In the rows, zero is written as 128.
Known rows, with every step that occurs:
gulaf/doro: [118 117 104 128 144 110 152 121 127 125 115 128 124 136 134 138 140 121
 129 126 124 130 145 155 125 138 117 126 122 147 119 109 123 152 141 159
 128 128 118 130 114]
zoku/tonudi/tero: [137 110 147  73 165 131 150 141 131  96 133 134 121 126 143 118 125 118
 144 121 124 108 125 169 125 121 123 106 131 137 114 129 132 136 146 149
 116  94  87 140 126]
zugor/fima/bipos: [108 138 136 140 102 163  91 165 111 116 131 102 135 139 142 132 112 127
  85 159 169 150 110 113 110 108  85 109 133 119 109 154 128 110 134 122
 116 111 137 134 171]
fima/bipos/tonudi/nuriv/gulaf/doro: [102  74 100 118 171 114 170 169 109  82 112  90 146 163 151 142 194 106
 116 141 189 100 141 222 131 152  74 113 123 171  65  89 158 144 143 178
 107  90  59 126 128]
fupum/tonudi/tero/modo/doro/gulaf: [131  53 114 132 204  68 206 134 107  72  85 184 128 140 176 135 144 103
 152 139 109 126 146 144 129 151  79  81 127 176 126 127 119 157 137 202
 149  95  83 149  80]
doro/gulaf/nuriv/tonudi/tero: [130 104 106  87 198  70 194 149 124  58 128 149 129 126 155 139 123 113
 169 125 127 110 113 221 110 154  69  97 111 192  78 105 122 161 161 195
  77 109  61 147 107]
zugor/fima/bipos/tonudi/nuriv: [109 106 150 139 127 172 106 191 115  96 138  85 155 137 135 127 161 125
  87 166 206 129 114 146 126  98  92 101 139 123  91 142 145 104 149 130
 104  85  92 123 169]
beni/kide/fupum: [120 161 155 137 114 128  98 110 148 101 119 135 193 136 139 140 105 130
 153  96 134 118 126 167 125 124 170 149 119 120 159 142 105 120 132 114
 154 165 187  94 133]
kide/fupum: [122 143 142 136 134 129  89 121 134  97 125 135 181 134 123 128 127 121
 150 113 141 123 134 154 127 114 155 137 132 127 132 136 116 114 123 112
 136 143 162 111 135]
dunuda/tonudi/nuriv: [152 101 132 113 163 139 134 156 146  91 125 119 135 135 129 116 158 113
 143 140 154 102 131 178 133 125 142 122 132 116 109 130 124 111 143 146
 107 106  83 114  99]
nuriv/gulaf/doro/modo: [ 98 104  68 123 188  73 192 148 106 106 102 129 108 144 144 143 143 113
 132 130  98 122 170 186 132 183  92 119 115 184  97  99 134 172 131 191
 119 132  84 128 103]
kide/fupum/tonudi: [122 120 171 125 141 131 100 105 131  84 126 145 183 135 132 122 140 101
 158 117 135 117 126 139 124 122 163 138 131 132 152 144 106 106 132 108
 144 136 173 126 115]
zoku/tonudi/nuriv/gulaf: [118 101 115  69 172 114 176 141 136  87 126 113 125 141 138 119 153 108
 128 131 148  95 131 213 137 157 125 108 115 149  85 115 157 139 115 163
 126  94  67 115 116]
mebup/fima: [101 131 129 145 117 143 127 145 122 144 127 129 119 119 119 136 127 141
  95 150 132 142 111 109 125 125 109 119 132 124 131 142 109 122 133 110
 126 125 129 136 154]
tonudi/tero/modo/doro/gulaf/nuriv: [129  74  74 129 225  41 211 153 118  79  83 160 123 142 168 147 136 117
 160 140 112 125 151 189 125 160  52  75 118 199  91 102 136 174 141 222
 134 106  66 152  81]
kide/beni/vubes: [115 150 124 134 114 139  89 117 135 155 123 130 176 124 138 163 114 134
 147 117 152 106 131 150 138 149 166 140 118  99 174 153 106 102 124 127
 152 180 169  94 146]
tero/modo: [126 103 126 133 153 112 155 129 114 113 109 144 126 130 124 132 124 132
 120 128 117 139 133 118 129 118 110 111 132 144 127 128 139 138 114 149
 144 118 123 135 102]
dunuda/tonudi/nuriv/gulaf/doro: [131  81  84  98 201 103 175 150 130  79 108 122 126 151 146 141 178  91
 147 136 150  86 155 236 135 161 112 122 119 149  76  97 132 144 141 187
 107 102  56 109  84]
mebup/fima/zugor: [ 85 139 114 138 116 151 115 177 111 144 131 132 137 116 113 126 119 147
  82 165 146 144 127 113 125 124  96 109 132 132 135 141 108 112 129 108
 138  99 138 155 159]
zugor/fima: [116 138 131 135 122 149 107 145 115 131 137 122 127 120 130 138 115 123
 103 147 140 143 123 108 124 109 120 114 129 113 120 149 121 122 133 123
 125 117 132 123 155]
dunuda/tonudi/tero/modo/doro/gulaf: [154  62  99 131 218  78 198 185 119  62  80 176 120 139 170 140 142 106
 157 139 123 122 166 185 122 125  76  79 133 162 108 123 119 155 145 207
 128  98  62 138  70]
zoku/tonudi: [127 126 149  83 140 131 156 146 144 113 128 123 119 126 132 113 126 120
 130 128 131 125 133 157 116 117 135 113 124 137 130 132 139 138 131 132
 132 111 120 136 119]
bipos/tonudi/nuriv/gulaf: [121  86 118 113 175 119 160 155 115 101 132 108 141 136 130 139 185 110
 130 131 162  90 141 192 149 145 119 121 128 149  87 100 157 135 127 148
 116  99  63 114 125]
bipos/tonudi/tero: [142  98 151 122 169 135 133 158 110 107 139 128 138 120 134 137 158 121
 144 122 136 102 131 150 136 103 116 117 143 134 116 115 130 130 159 136
 106  99  84 138 135]
doro/gulaf/nuriv: [115 125  98 123 164  79 166 152 134 107 111 115 135 133 153 130 139 115
 151 138 128 129 137 182 112 157 103 107 109 169 102 109 127 155 146 155
 114 128 119 141 108]
nuriv/gulaf/doro/modo/tero: [105  90  64 127 203  59 204 152 116  90  99 129 118 147 142 142 144 121
 116 129  79 123 168 192 139 198  83 111  98 196  91  97 140 189 118 200
 127 133  59 154 104]
nuriv/tonudi/zoku: [137 108 135  97 137 118 149 127 127  74 145 170 122 134 121 119 108 139
 137 120 120 110 112 158 126 134 113 133 123 140 107 136 135 135 132 155
  89 111  71 114 127]
fima/mebup: [121 126 109 127 110 139 112 153 120 142 133 132 124 125 125 128 121 127
 112 148 142 119 123 117 120 127 111 118 138 124 128 112 125 100 122 118
 134 124 139 121 143]
fima/kegal: [119 136 115 129 136 144 129 155 134 123 146 139 132 128 102 124 122 140
 109 136 137 139 129 114 117 136  97 119 140 125 130 118 117 116 124 120
 128 134 132 126 146]
gulaf/doro/modo/tero/tonudi/nuriv: [132  75  96 134 212  76 196 156 124  88 110 130 154 150 127 113 135 136
 108 138  83 147 157 199 133 183  95  79 108 192  96 114 134 164 142 222
 127 123  29 155  95]
fupum/kide/beni: [118 137 114 137 149 133 112 106 141 135 129 169 166 104 124 142  96 132
 180 122 134 114 109 131 141 146 142 137 115 103 161 144 117 128 111 128
 150 158 169  81 118]
beni/kide: [127 147 142 131 106 127 137 119 141 129 121 127 142 128 142 140 108 134
 135 111 122 125 122 142 126 132 145 140 115 119 155 133 116 135 136 130
 145 148 155 110 128]
fupum/kide: [118 119 126 132 145 124 140 107 137 131 135 161 142 116 121 132 106 132
 165 120 118 120 110 121 131 133 127 132 115 122 139 134 131 142 118 131
 137 140 149  97 112]
mebup/fima/bipos/tonudi/tero/modo: [104  74 156 149 161 148 144 196  88  90 113 128 136 130 135 141 150 142
  87 155 163 136 106 124 121  87  46  83 152 148 106 136 128 121 151 137
 112  80  87 169 151]
tero/modo/doro/gulaf: [118  88  87 152 167  68 201 153 119 102  80 162 120 137 155 139 133 123
 127 140 122 149 164 150 123 144  82  86 121 171 122 122 138 164 115 189
 156 123 105 131  92]
dunuda/tonudi/tero/modo/doro: [168  61 115 120 214 102 174 164 121  75  97 176 117 138 144 140 140 114
 154 133 117 113 150 160 129 111  84  96 147 149 119 125 129 137 139 196
 135  96  61 145  71]
zoku/tonudi/nuriv/gulaf/doro/modo: [ 96  90  81  77 210  78 227 159 128  74 107 112 108 148 143 122 159 107
 133 134 120 105 166 239 135 189 104  98 108 187  77 102 153 173 134 213
 119  99  42 121  91]
modo/doro/gulaf: [121 109  89 146 144  83 174 151 133 117  97 145 122 136 158 135 135 119
 136 138 133 141 160 159 121 155  98 103 116 158 125 122 127 155 128 169
 137 132 111 124 118]
mebup/fima/bipos/tonudi: [ 96 111 157 152 110 166 124 198 113 125 126  99 135 130 127 133 155 139
  76 163 182 142 109 122 111 100  75 110 143 136 121 139 128 112 152  99
 111 112 124 157 172]

Rows:
[121  77  85 109 208  35 252 156 128  62  89 169 117 135 142 146 126 118
 144 138 121 144 144 205 105 155  42  83 107 218  96 103 148 184 129 231
 128 122  69 152  69] | tero/modo/doro/gulaf/nuriv/tonudi
[142 104 124  76 194  93 171 129 126  73 146 148 126 125 127 142 120 121
 161 120 122 103  98 196 119 138  77 115 121 176  89 105 131 143 155 185
  86 109  60 152 108] | gulaf/nuriv/tonudi/tero
[ 93  98 149 150 120 166 131 191 120 108 129  91 147 136 124 125 174 144
  77 170 200 128 101 148 127 116  82 102 140 130 100 136 133 105 151 117
 103  92  89 140 170] | mebup/fima/bipos/tonudi/nuriv
[129  80  87 103 194  88 171 130 108 101 118 129 150 159 136 140 149 103
 127 128 125 121 146 225 131 169  95  97 119 175  77  97 141 151 135 210
 126 111  50 121 102] | tero/tonudi/nuriv/gulaf/doro
[156  88 129 125 174 110 146 138 133 101 131 130 169 143 121 113 127 135
 105 133 112 135 122 172 134 151 116  90 117 154 103 127 141 132 125 174
 134 118  56 150 118] | modo/tero/tonudi/nuriv
[147  66 101  90 227  59 221 132 121  59 112 184 113 133 130 153 123 125
 157 126 111 118 120 191 122 141  37  90 127 205  92 101 149 164 136 234
 121 102  38 159  76] | gulaf/nuriv/tonudi/tero/modo/doro
[133  88 106 140 162  93 177 132 122 116  95 161 115 137 130 140 129 131
 120 134 117 142 149 126 132 129  89 103 131 158 132 123 146 148 109 179
 164 122 106 135  95] | tero/modo/doro
[128 112 141  81 151 133 160 137 150  97 130 110 127 132 130 105 145 122
 128 134 149 111 124 183 133 134 138 108 122 134 109 130 145 129 132 150
 125  96  85 120 118] | zoku/tonudi/nuriv
[146  87 117 136 195  93 171 163 126  87 124 128 157 141 121 105 122 142
 105 137  88 145 141 175 136 171 106  81 115 173 105 131 140 143 130 193
 129 127  39 155 108] | doro/modo/tero/tonudi/nuriv
[127  82 103  93 225  54 221 149 110  42 109 166 128 129 150 144 117 120
 164 126 116 123 118 211 111 143  51  80 113 203  78 103 133 170 150 216
  93 100  53 154  83] | doro/gulaf/nuriv/tonudi/tero/modo
[121 110  79 131 173  58 192 154 142 112  97 130 125 140 159 138 144 115
 151 146 130 132 155 188 114 170  81  99 109 184 110 105 133 167 140 186
 134 132 105 140  98] | modo/doro/gulaf/nuriv
[118  86  76 139 199  44 217 157 129  94  79 147 122 142 156 141 139 119
 144 144 121 144 159 178 114 159  65  83 112 197 105 105 145 177 128 207
 150 125  97 148  74] | tero/modo/doro/gulaf/nuriv
[124 101  87 103 183  50 224 154 141  78 108 152 117 134 146 141 130 116
 153 137 132 131 138 213 103 164  59  97 104 207 101 102 137 173 142 207
 112 133  78 145  92] | modo/doro/gulaf/nuriv/tonudi
[123 107 162 125 155 130 108  98 139  72 129 132 193 140 129 114 156 104
 157 124 155 103 119 164 140 140 170 131 128 129 131 142 112  96 132 124
 139 118 139 108 113] | kide/fupum/tonudi/nuriv
[103 116  92 140 166  92 177 146 121 115 108 127 111 135 133 128 134 129
 129 133 100 139 162 156 128 159 107 116 119 165 119 114 122 160 145 178
 122 135 102 135 104] | gulaf/doro/modo
[116  97 137 108 175 112 121  99 127  61 124 134 190 151 139 130 166  87
 163 121 154  85 126 194 146 163 155 134 123 145 109 128 124 109 116 137
 137 115 121 102 110] | kide/fupum/tonudi/nuriv/gulaf
[163  89 138 126 161 109 124 145 124  91 132 162 160 153 131 107 104 140
 116 123  80 132 130 152 128 144 118 101 118 149 113 140 136 141 126 164
 123 119  59 151 124] | modo/tero/tonudi/zoku
[144  71 123  90 200  95 199 146 125  85 101 170 107 134 147 131 124 122
 137 124 114 122 142 163 130 117  81  82 135 167 117 124 149 156 126 199
 153  86  64 148  92] | zoku/tonudi/tero/modo/doro
[104 147 119 136 130 165 108 170 121 127 154 130 130 119 102 134 109 133
  85 156 148 155 126  96 116 119  87 105 144 108 124 136 111 111 127 114
 126 124 136 120 173] | zugor/fima/kegal
[146  78 104 109 195  91 158 139 120  92 126 132 167 154 134 129 133 118
 109 128 110 119 130 203 140 175 101  93 111 169  80 114 153 144 110 187
 134 116  37 144 116] | modo/tero/tonudi/nuriv/gulaf
[138  71 154 114 187 113 159 110 103  81 116 166 133 129 145 130 135 110
 145 124 103 117 118 115 133 125 106 106 138 147 130 132 120 129 138 161
 137  90 102 154  91] | fupum/tonudi/tero/modo
[129  71 107  98 205  71 222 167 125  68  84 168 112 136 172 128 128 114
 143 133 118 130 158 190 122 133  78  66 123 181 109 122 140 173 133 211
 146  87  63 143  89] | zoku/tonudi/tero/modo/doro/gulaf
[141  93 156 109 160 129 131 109 113  98 135 150 135 129 149 127 140 108
 154 125 115 104 111 124 134 134 125 123 133 135 133 133 109 120 150 140
 119  96 108 146 114] | fupum/tonudi/tero
[134  67  96 116 203  59 230 148 109  51  96 196 117 130 155 148 116 124
 144 127 119 133 139 186 123 139  51  78 122 191  99 116 134 171 130 228
 119 100  45 139  92] | nuriv/tonudi/tero/modo/doro/gulaf
[150 102 136 118 158 125 132 135 123 115 135 128 162 140 123 116 127 125
 122 134 132 134 125 165 129 134 124  99 133 140 111 129 133 116 136 166
 128 116  78 125 118] | tero/tonudi/nuriv
[137  91 124 125 179 112 149 128 104  96 116 158 128 128 138 137 123 130
 137 122 109 122 123 131 138 118  97 104 137 141 112 125 131 136 129 165
 130  99  89 139 110] | tonudi/tero/modo
[132 117 123  85 167  96 179 131 136  89 139 136 125 126 116 135 124 123
 146 126 129 120 109 185 109 138  87 122 116 175 105 107 139 147 142 167
 101 128  94 148 103] | gulaf/nuriv/tonudi
[144  98 126 137 184  92 167 172 119 104 122 139 149 135 123 112 104 139
 107 131  68 159 150 150 119 156 101  87 116 179 124 133 132 152 131 176
 134 143  74 172 112] | doro/modo/tero/tonudi
[ 99  74  85 126 213  83 210 175 107  84 111 109 124 141 134 139 192 113
 132 135 134 102 174 220 148 175  98 108 119 188  79  85 152 166 146 198
 109 107  36 120 101] | bipos/tonudi/nuriv/gulaf/doro/modo
[131  90  86 101 184  49 212 154 140  52 114 175 119 147 151 128 124 126
 162 137 122 114 138 220 111 173  66 104 104 197  88 113 140 171 143 212
  94 117  48 127  96] | modo/doro/gulaf/nuriv/tonudi/zoku
[137  88 145  82 190 116 175 144 120  78 115 152 117 127 140 122 120 123
 136 120 114 119 127 159 128 109 105  90 134 151 112 129 142 146 132 170
 133  85  82 149 101] | zoku/tonudi/tero/modo
[139  72 151 127 192 120 161 161  99  91 121 146 134 121 132 139 153 126
 136 121 126 115 136 140 139  93 101 101 146 147 113 114 140 139 144 157
 124  92  77 146 109] | bipos/tonudi/tero/modo
[119  80  73 110 225  86 201 177 126  66 101 119 113 149 145 133 171  99
 148 142 124  98 171 236 136 181 104 111 118 172  78 100 131 155 147 208
 100 110  39 114  73] | dunuda/tonudi/nuriv/gulaf/doro/modo
[126  78  77 121 221  56 203 167 103  93 103 139 139 155 138 137 123 115
 111 127  63 144 172 206 124 189  72  87 105 212  93 101 141 187 128 220
 134 137  45 167  95] | nuriv/gulaf/doro/modo/tero/tonudi
[117 119 107  97 173  70 202 153 133  74 123 135 130 127 141 136 125 116
 153 133 132 128 123 208 101 152  80 103 104 190  94 107 129 164 147 179
  91 130  92 145 102] | doro/gulaf/nuriv/tonudi
[ 94 129 134 151  97 156 113 164 118 128 120 111 130 135 132 130 123 146
  77 163 165 148  97 113 112 123  74 111 135 129 118 150 115 109 134 111
 118 119 135 150 169] | mebup/fima/bipos
[110 137 112 134 104 160  88 171 106 146 145 125 124 117 126 137 109 125
  89 166 155 134 118  96 116 110 104 106 140 109 121 130 120  95 127 112
 131 113 143 116 168] | zugor/fima/mebup
[136  89  85  95 210  48 218 149 130  63 114 164 121 134 159 150 129 115
 170 133 127 114 130 225 112 166  47  91 110 205  86 100 129 172 155 226
  95 112  45 147  97] | modo/doro/gulaf/nuriv/tonudi/tero
[127 128 182 126 119 128  94  92 143  60 124 164 200 151 150 120 111 120
 172  99 116  94 120 156 131 140 187 153 118 116 167 158  96 111 143 115
 143 139 169  91 121] | beni/kide/fupum/tonudi/zoku
[102  79  56 127 216  60 210 144 124  77 103 122 127 151 142 133 161 126
 117 136  96 109 160 217 156 217  91 103  98 192  71  95 146 180 117 215
 121 121  26 137 101] | tonudi/nuriv/gulaf/doro/modo/tero
